What can hang from each mark:
K_20: K_940
K_400: K_279 K_891 K_940
K_881: K_267
K_940: K_400
K_412: K_267
K_891: K_20 K_400
K_279: K_400 K_653
K_267: K_881 K_940
K_713: K_412 K_476 K_998
K_628: K_412

Each row was made from one small tree. Brackets hold a mark, then the marks that hang from it, in the order of their numbers. Every link used is in the known rows. Write each row's tree.
Known rows:
(K_267 K_881 (K_940 K_400)): |  26 | -19 | -10 |  29 | -74 |  27 | -10 | -12 | -10 |  32 |   2 | -19 |  -9 |   1 |   6 |  -5 | -37 |  -3 | -33 |  -7 | -18 |   8 | -44 | -10 |  19 |   4 |
(K_400 K_279 K_891): |  11 | -18 | -35 |  27 | -29 |  27 | -18 | -22 | -15 |  32 | -17 |  -8 |   6 |  -2 |   4 |   4 |  -9 | -10 | -30 |  -4 | -16 |  12 | -42 | -24 |  11 |  -2 |
(K_412 (K_267 K_881)): |  22 | -28 | -20 |  20 | -48 |  32 | -22 | -14 | -22 |  47 |  12 | -10 |  -3 |  23 |  13 |  -8 | -33 |  -6 | -37 |  -9 | -23 |  20 | -50 |  -3 |  38 |  -4 |
(K_881 (K_267 (K_940 (K_400 K_891)))): |  26 | -14 | -19 |  28 | -74 |  25 |  -3 | -14 | -10 |  29 | -10 | -24 |  -4 |  -6 |  11 |  -3 | -31 |  -6 | -27 |  -4 | -19 |  10 | -39 |  -9 |   5 |   4 |
(K_940 K_400): |  15 | -21 | -13 |  23 | -50 |  28 | -12 | -19 | -14 |  34 |  -5 | -10 |  -3 |   2 |  -1 |  -3 | -18 | -16 | -30 |  -3 | -27 |  -2 | -44 | -15 |  30 |   1 |
(K_412 (K_267 K_881 (K_940 K_400))): |  33 | -24 | -19 |  29 | -64 |  35 | -11 | -11 | -17 |  38 |  10 | -14 |  -9 |  14 |  10 |  -1 | -39 |   5 | -36 |  -6 | -17 |  12 | -36 |  -3 |  26 |   1 |
(K_891 K_20 (K_400 K_279 K_940)): |  12 |  -5 | -32 |  29 | -22 |  35 |  -1 | -24 | -21 |  27 | -17 |  -8 |  11 | -21 |   1 |  29 |  -5 |  -8 | -33 |   0 |  -3 |   3 | -29 | -11 |  -2 |   0 |
(K_628 (K_412 (K_267 K_881))): |  14 | -30 | -22 |  20 | -36 |  31 | -33 | -17 | -19 |  44 |   5 |  -5 |  -6 |  30 |  14 |   9 | -33 |  -9 | -35 |  -7 | -23 |  13 | -47 |   8 |  39 |  -3 |
(K_713 (K_412 K_267) K_476): |  24 | -30 | -20 |  19 | -30 |  37 | -24 | -16 | -24 |  49 |  22 |   2 |  -3 |  22 |  13 |  10 | -37 | -17 | -17 |  -9 | -30 | -24 | -28 | -23 |  35 |  -2 |
(K_713 K_412 K_476 K_998): |  22 | -22 | -17 |  19 | -42 |  27 | -21 | -18 | -19 |  45 |  18 |   3 |  -7 |  10 |  10 |  10 | -35 | -29 |   2 | -11 | -35 | -37 | -30 | -18 |  22 |   0 |
(K_940 (K_400 (K_279 K_653) K_891)): |  10 | -18 | -39 |  35 | -16 |  29 | -13 | -23 | -12 |  19 | -20 |  -3 |   4 | -13 |  -2 |   8 |  -6 |   2 | -31 |  -1 |  -1 |   9 | -30 | -33 |  -8 |  -6 |
(K_412 (K_267 K_881 (K_940 (K_400 (K_279 K_653))))): |  29 | -26 | -33 |  37 | -37 |  33 | -15 | -12 | -16 |  28 |   2 |  -7 |  -7 |   5 |   7 |  -5 | -34 |  18 | -40 |  -5 |  -3 |  20 | -31 | -28 |   3 |  -7 |
(K_891 (K_20 K_940) (K_400 K_279)): |  15 |  -5 | -22 |  23 | -22 |  36 |   0 | -20 | -20 |  24 | -16 |  -6 |   8 | -20 |   0 |  19 | -10 | -16 | -37 |  -1 |  -3 |  -7 | -14 |  -3 |   7 |  -2 |
(K_267 K_881 K_940): |  27 | -23 | -12 |  22 | -72 |  24 | -20 | -11 | -12 |  40 |   3 | -17 |  -8 |  10 |  10 | -13 | -42 |  -8 | -34 |  -8 | -23 |  14 | -55 | -17 |  25 |   3 |
(K_20 K_940): |  13 | -20 | -13 |  10 | -38 |  26 | -20 | -17 | -13 |  40 | -10 | -10 |  -1 |   6 |   6 |  -4 | -25 | -27 | -33 |  -4 | -24 | -11 | -36 | -11 |  31 |   0 |
(K_713 K_998): |  21 | -20 | -19 |  18 | -56 |  22 | -19 | -18 | -17 |  42 |   1 |  -4 |  -6 |  10 |   4 |  -9 | -24 | -27 | -14 |  -6 | -34 |  -6 | -50 |  -8 |  30 |  -1 |
(K_940 (K_400 K_279)): |  12 | -20 | -21 |  29 | -36 |  27 | -11 | -20 | -16 |  27 | -11 |  -8 |  -1 |  -6 |  -2 |  -2 | -11 |  -9 | -32 |  -3 | -18 |   2 | -40 | -29 |  16 |  -2 |
(K_279 K_400): |  10 | -24 | -21 |  22 | -29 |  25 | -17 | -22 | -21 |  35 | -11 |  -9 |  -1 |   5 |   3 | -10 | -18 | -17 | -33 |  -3 | -24 |   9 | -44 | -24 |  20 |   0 |
(K_891 (K_400 K_940)): |   6 | -14 | -23 |  20 | -38 |  30 | -11 | -23 | -18 |  36 |  -9 | -12 |   3 |  -6 |   4 |  14 | -13 | -13 | -29 |  -2 | -18 |   0 | -45 | -11 |  17 |   2 |
(K_267 (K_940 (K_400 K_891))): |  26 | -15 | -22 |  29 | -63 |  32 |  -7 | -18 |  -8 |  31 | -11 | -13 |  -5 |  -3 |   2 |   6 | -24 |  -7 | -27 |   0 | -18 |  -3 | -35 | -10 |  14 |   6 |
(K_713 K_476): |  21 | -23 | -17 |  15 | -49 |  29 | -27 | -17 | -12 |  41 |   3 |  -8 |  -6 |   8 |   8 | -12 | -27 | -32 | -21 |  -9 | -38 | -10 | -37 | -25 |  34 |  -2 |
(K_881 (K_267 (K_940 (K_400 K_279 K_891)))): |  24 | -13 | -25 |  33 | -62 |  23 |  -3 | -15 | -11 |  23 | -16 | -22 |  -2 | -12 |   9 |  -2 | -25 |   0 | -29 |  -4 | -13 |  14 | -35 | -21 |  -6 |   1 |
(K_400 (K_279 K_653) (K_891 K_20) K_940): |  10 | -11 | -54 |  33 |   0 |  32 | -14 | -26 | -13 |  25 | -30 |  -3 |  15 | -21 |   3 |  29 |  -5 |   2 | -27 |   4 |  10 |  13 | -24 | -27 | -27 |  -4 |
(K_20 (K_940 (K_400 K_279 K_891))): |  10 | -10 | -28 |  25 | -25 |  31 |  -6 | -21 | -12 |  25 | -22 | -10 |   3 | -14 |   2 |  18 |  -9 | -12 | -30 |  -1 |  -6 | -10 | -14 |  -5 |   2 |  -1 |

Write each row's tree:
|  23 | -21 | -24 |  33 | -50 |  21 | -10 | -13 | -11 |  20 | -13 | -16 |  -5 |  -9 |   7 | -17 | -30 |   4 | -34 |  -4 | -10 |  16 | -40 | -46 | -10 |  -5 | : (K_881 (K_267 (K_940 (K_400 (K_279 K_653)))))
|  27 | -31 | -16 |  26 | -48 |  31 | -19 | -12 | -24 |  47 |  19 |  -5 |  -4 |  24 |  15 |   8 | -47 |   4 | -30 |  -8 | -17 |  -2 | -46 | -18 |  28 |   2 | : (K_713 (K_412 (K_267 K_881 K_940)))
|  11 |  -9 | -41 |  32 |  -6 |  34 |  -6 | -25 | -18 |  21 | -21 |  -2 |  11 | -24 |  -1 |  24 |  -6 |   0 | -34 |   2 |   7 |   8 | -26 | -27 | -16 |  -5 | : (K_891 K_20 (K_400 (K_279 K_653) K_940))
|  14 |  -9 | -31 |  23 | -17 |  33 |  -4 | -25 | -18 |  30 | -22 |  -9 |   8 | -11 |   4 |  21 | -12 | -18 | -29 |   1 |  -5 |   0 | -10 |   8 |   0 |   3 | : (K_279 (K_400 (K_891 (K_20 K_940))))
|  15 | -10 | -30 |  26 |  -5 |  35 |  -4 | -21 | -17 |  19 | -19 |   0 |   8 | -21 |  -2 |  14 | -11 |  -9 | -39 |   0 |   7 |  -3 | -11 | -20 |  -5 |  -7 | : (K_891 (K_20 K_940) (K_400 (K_279 K_653)))
|   9 | -13 | -34 |  28 | -10 |  30 | -10 | -22 | -10 |  20 | -24 |  -5 |   4 | -16 |   0 |  14 |  -9 |  -5 | -32 |   0 |   3 |  -7 | -11 | -20 | -10 |  -5 | : (K_20 (K_940 (K_400 (K_279 K_653) K_891)))
|  30 | -25 | -25 |  20 | -37 |  34 | -20 | -16 | -24 |  49 |  26 |   6 |  -7 |  20 |  13 |  14 | -38 | -21 |   0 | -10 | -32 | -33 | -22 | -10 |  28 |  -3 | : (K_713 (K_412 K_267) K_476 K_998)
|  22 | -17 | -34 |  40 | -42 |  29 | -10 | -16 |  -8 |  19 | -12 | -12 |  -3 | -12 |   5 |   4 | -26 |  14 | -34 |  -5 |   5 |  18 | -31 | -26 | -16 |  -2 | : (K_267 K_881 (K_940 (K_400 (K_279 K_653) K_891)))
|   3 | -17 | -54 |  30 |  -2 |  27 | -22 | -26 | -12 |  27 | -30 |  -4 |  10 | -13 |   5 |  19 |  -6 |   3 | -27 |   1 |   3 |  14 | -34 | -39 | -22 |  -5 | : (K_400 (K_279 K_653) K_891 K_940)
|   3 | -24 | -40 |  26 |  -1 |  24 | -21 | -26 | -16 |  29 | -23 |  -6 |   3 |  -5 |   4 |   2 | -14 |  -3 | -30 |   1 |  -4 |  12 | -37 | -41 | -13 |  -4 | : (K_279 (K_400 K_940) K_653)
|  24 | -27 | -23 |  27 | -45 |  35 | -24 | -16 | -14 |  38 |  -3 |  -4 | -12 |  21 |   7 |  13 | -32 |  -5 | -33 |   0 | -24 |  -6 | -33 |  -1 |  32 |   2 | : (K_628 (K_412 (K_267 (K_940 K_400))))
|  30 |  -8 | -26 |  35 | -60 |  28 |   3 | -15 | -12 |  23 | -17 | -21 |   1 | -17 |   7 |   7 | -24 |  -2 | -29 |  -3 |  -8 |  13 | -25 | -12 | -10 |   2 | : (K_881 (K_267 (K_940 (K_400 K_279 (K_891 K_20)))))
|  11 |  -8 | -41 |  28 | -17 |  33 |  -4 | -29 | -18 |  32 | -25 | -12 |  11 | -14 |   5 |  32 |  -8 | -10 | -24 |   3 |  -4 |   8 | -22 |   2 | -11 |   5 | : (K_279 (K_400 (K_891 K_20) K_940))
|  39 | -23 | -22 |  26 | -55 |  33 | -18 | -10 | -21 |  47 |  31 |   0 | -12 |  20 |  18 |  13 | -53 | -10 |  -2 | -13 | -26 | -25 | -20 |  -6 |  17 |   0 | : (K_713 (K_412 (K_267 K_881 K_940)) K_476 K_998)
|  21 | -10 | -23 |  28 | -46 |  36 |  -2 | -23 | -13 |  31 | -11 | -10 |   5 | -10 |  -1 |  20 | -11 | -14 | -26 |   0 | -13 |  -2 | -25 |   7 |  15 |   4 | : (K_940 (K_400 (K_891 K_20)))
|   3 | -13 | -32 |  26 | -24 |  29 |  -9 | -23 | -20 |  29 | -16 | -10 |   6 | -14 |   3 |  16 |  -6 |  -5 | -31 |  -2 |  -9 |   5 | -41 | -24 |   3 |  -1 | : (K_891 (K_400 K_279 K_940))
|  26 | -19 | -10 |  25 | -77 |  22 |  -6 | -12 | -11 |  31 |  -6 | -23 |  -7 |  -1 |   9 | -14 | -36 |  -9 | -30 |  -5 | -25 |   7 | -45 | -20 |  13 |   2 | : (K_881 (K_267 (K_940 K_400)))
|  15 |  -7 | -24 |  23 | -37 |  36 |  -2 | -24 | -19 |  34 | -10 | -10 |   9 | -14 |   1 |  27 | -12 | -15 | -29 |   1 | -10 |  -1 | -33 |   2 |  12 |   4 | : (K_891 K_20 (K_400 K_940))
|  18 | -13 | -25 |  27 | -13 |  33 |  -8 | -20 | -13 |  21 | -19 |  -2 |   5 | -17 |  -3 |  13 | -14 | -11 | -35 |   2 |   2 |  -8 |  -9 | -19 |  -2 |  -5 | : (K_891 (K_20 (K_940 (K_400 (K_279 K_653)))))
|  19 |  -7 | -14 |  17 | -36 |  37 |   0 | -20 | -18 |  32 |  -9 |  -8 |   6 | -12 |   2 |  17 | -17 | -23 | -34 |  -1 | -10 | -12 | -18 |  11 |  22 |   1 | : (K_891 (K_20 K_940) K_400)
|  17 |  -7 | -33 |  24 | -20 |  33 |  -8 | -22 | -15 |  28 | -24 |  -7 |  11 | -14 |   3 |  23 | -10 | -16 | -31 |   0 |  -4 |  -1 | -15 |  -3 |   0 |  -2 | : (K_400 K_279 (K_891 (K_20 K_940)))
|   9 | -22 | -44 |  30 | -11 |  26 | -24 | -23 | -13 |  26 | -21 |  -1 |   6 |  -5 |   3 |  -1 | -10 |  -1 | -33 |  -3 |  -4 |  17 | -40 | -41 |  -4 |  -8 | : (K_400 (K_279 K_653) K_891)
|  31 | -17 | -34 |  37 | -49 |  37 |  -7 | -14 | -17 |  32 |   0 | -12 |  -4 |   3 |  10 |  10 | -29 |  13 | -34 |  -5 |  -5 |  18 | -27 |  -4 |   5 |  -1 | : (K_412 (K_267 K_881 (K_940 (K_400 K_279 K_891))))
|  16 | -13 | -39 |  37 | -15 |  35 |  -6 | -24 | -12 |  18 | -21 |  -2 |   8 | -20 |  -4 |  18 |  -5 |   1 | -31 |   2 |   4 |   8 | -19 | -22 | -12 |  -5 | : (K_940 (K_400 (K_279 K_653) (K_891 K_20)))
|  23 | -22 | -31 |  30 | -43 |  38 | -21 | -19 | -13 |  36 |  -7 |  -4 |  -8 |  17 |   9 |  23 | -28 |  -2 | -30 |   1 | -18 |  -3 | -25 |   8 |  24 |   4 | : (K_628 (K_412 (K_267 (K_940 (K_400 K_891)))))
|  23 | -29 | -22 |  24 | -49 |  32 | -31 | -13 | -16 |  43 |   4 |  -7 | -11 |  28 |  15 |   7 | -42 |  -4 | -36 |  -6 | -22 |  10 | -43 |   2 |  34 |   1 | : (K_628 (K_412 (K_267 K_881 K_940)))
|   3 | -16 | -40 |  29 |  -7 |  28 | -14 | -23 | -17 |  23 | -19 |  -4 |   6 | -16 |   1 |  12 |  -6 |   3 | -34 |  -1 |   0 |   9 | -38 | -40 | -10 |  -6 | : (K_891 (K_400 (K_279 K_653) K_940))
|  12 | -11 | -21 |  19 | -37 |  32 |  -6 | -21 | -10 |  31 | -15 | -12 |   1 |  -7 |   3 |  16 | -15 | -18 | -27 |  -1 | -13 | -16 | -18 |   6 |  14 |   2 | : (K_20 (K_940 (K_400 K_891)))
|   3 | -14 | -39 |  25 | -17 |  28 | -11 | -28 | -18 |  34 | -24 | -13 |   7 |  -7 |   7 |  21 |  -8 |  -9 | -23 |   1 |  -9 |   9 | -32 |  -8 |  -7 |   4 | : (K_279 (K_400 K_891 K_940))
|  22 | -11 | -11 |  19 | -40 |  35 |  -2 | -19 | -13 |  32 | -11 |  -9 |   3 |  -9 |   0 |  16 | -20 | -24 | -32 |   0 | -14 | -16 | -16 |   7 |  21 |   2 | : (K_891 (K_20 (K_940 K_400)))
|   1 | -18 | -50 |  29 |   1 |  27 | -18 | -29 | -15 |  27 | -28 |  -6 |   7 | -10 |   5 |  15 |  -9 |   1 | -26 |   2 |   4 |  14 | -29 | -28 | -24 |  -3 | : (K_279 (K_400 K_891 K_940) K_653)
|  11 | -15 | -18 |  22 | -27 |  28 |  -8 | -18 | -13 |  27 | -17 |  -9 |  -1 |  -9 |   0 |   6 | -14 | -16 | -33 |  -2 | -12 | -13 | -21 | -17 |  12 |  -2 | : (K_20 (K_940 (K_400 K_279)))
|  19 |  -9 | -18 |  24 | -28 |  34 |  -2 | -19 | -15 |  26 | -17 |  -8 |   5 | -15 |  -2 |  17 | -14 | -18 | -34 |   0 |  -7 | -13 | -12 |  -4 |   9 |  -1 | : (K_891 (K_20 (K_940 (K_400 K_279))))
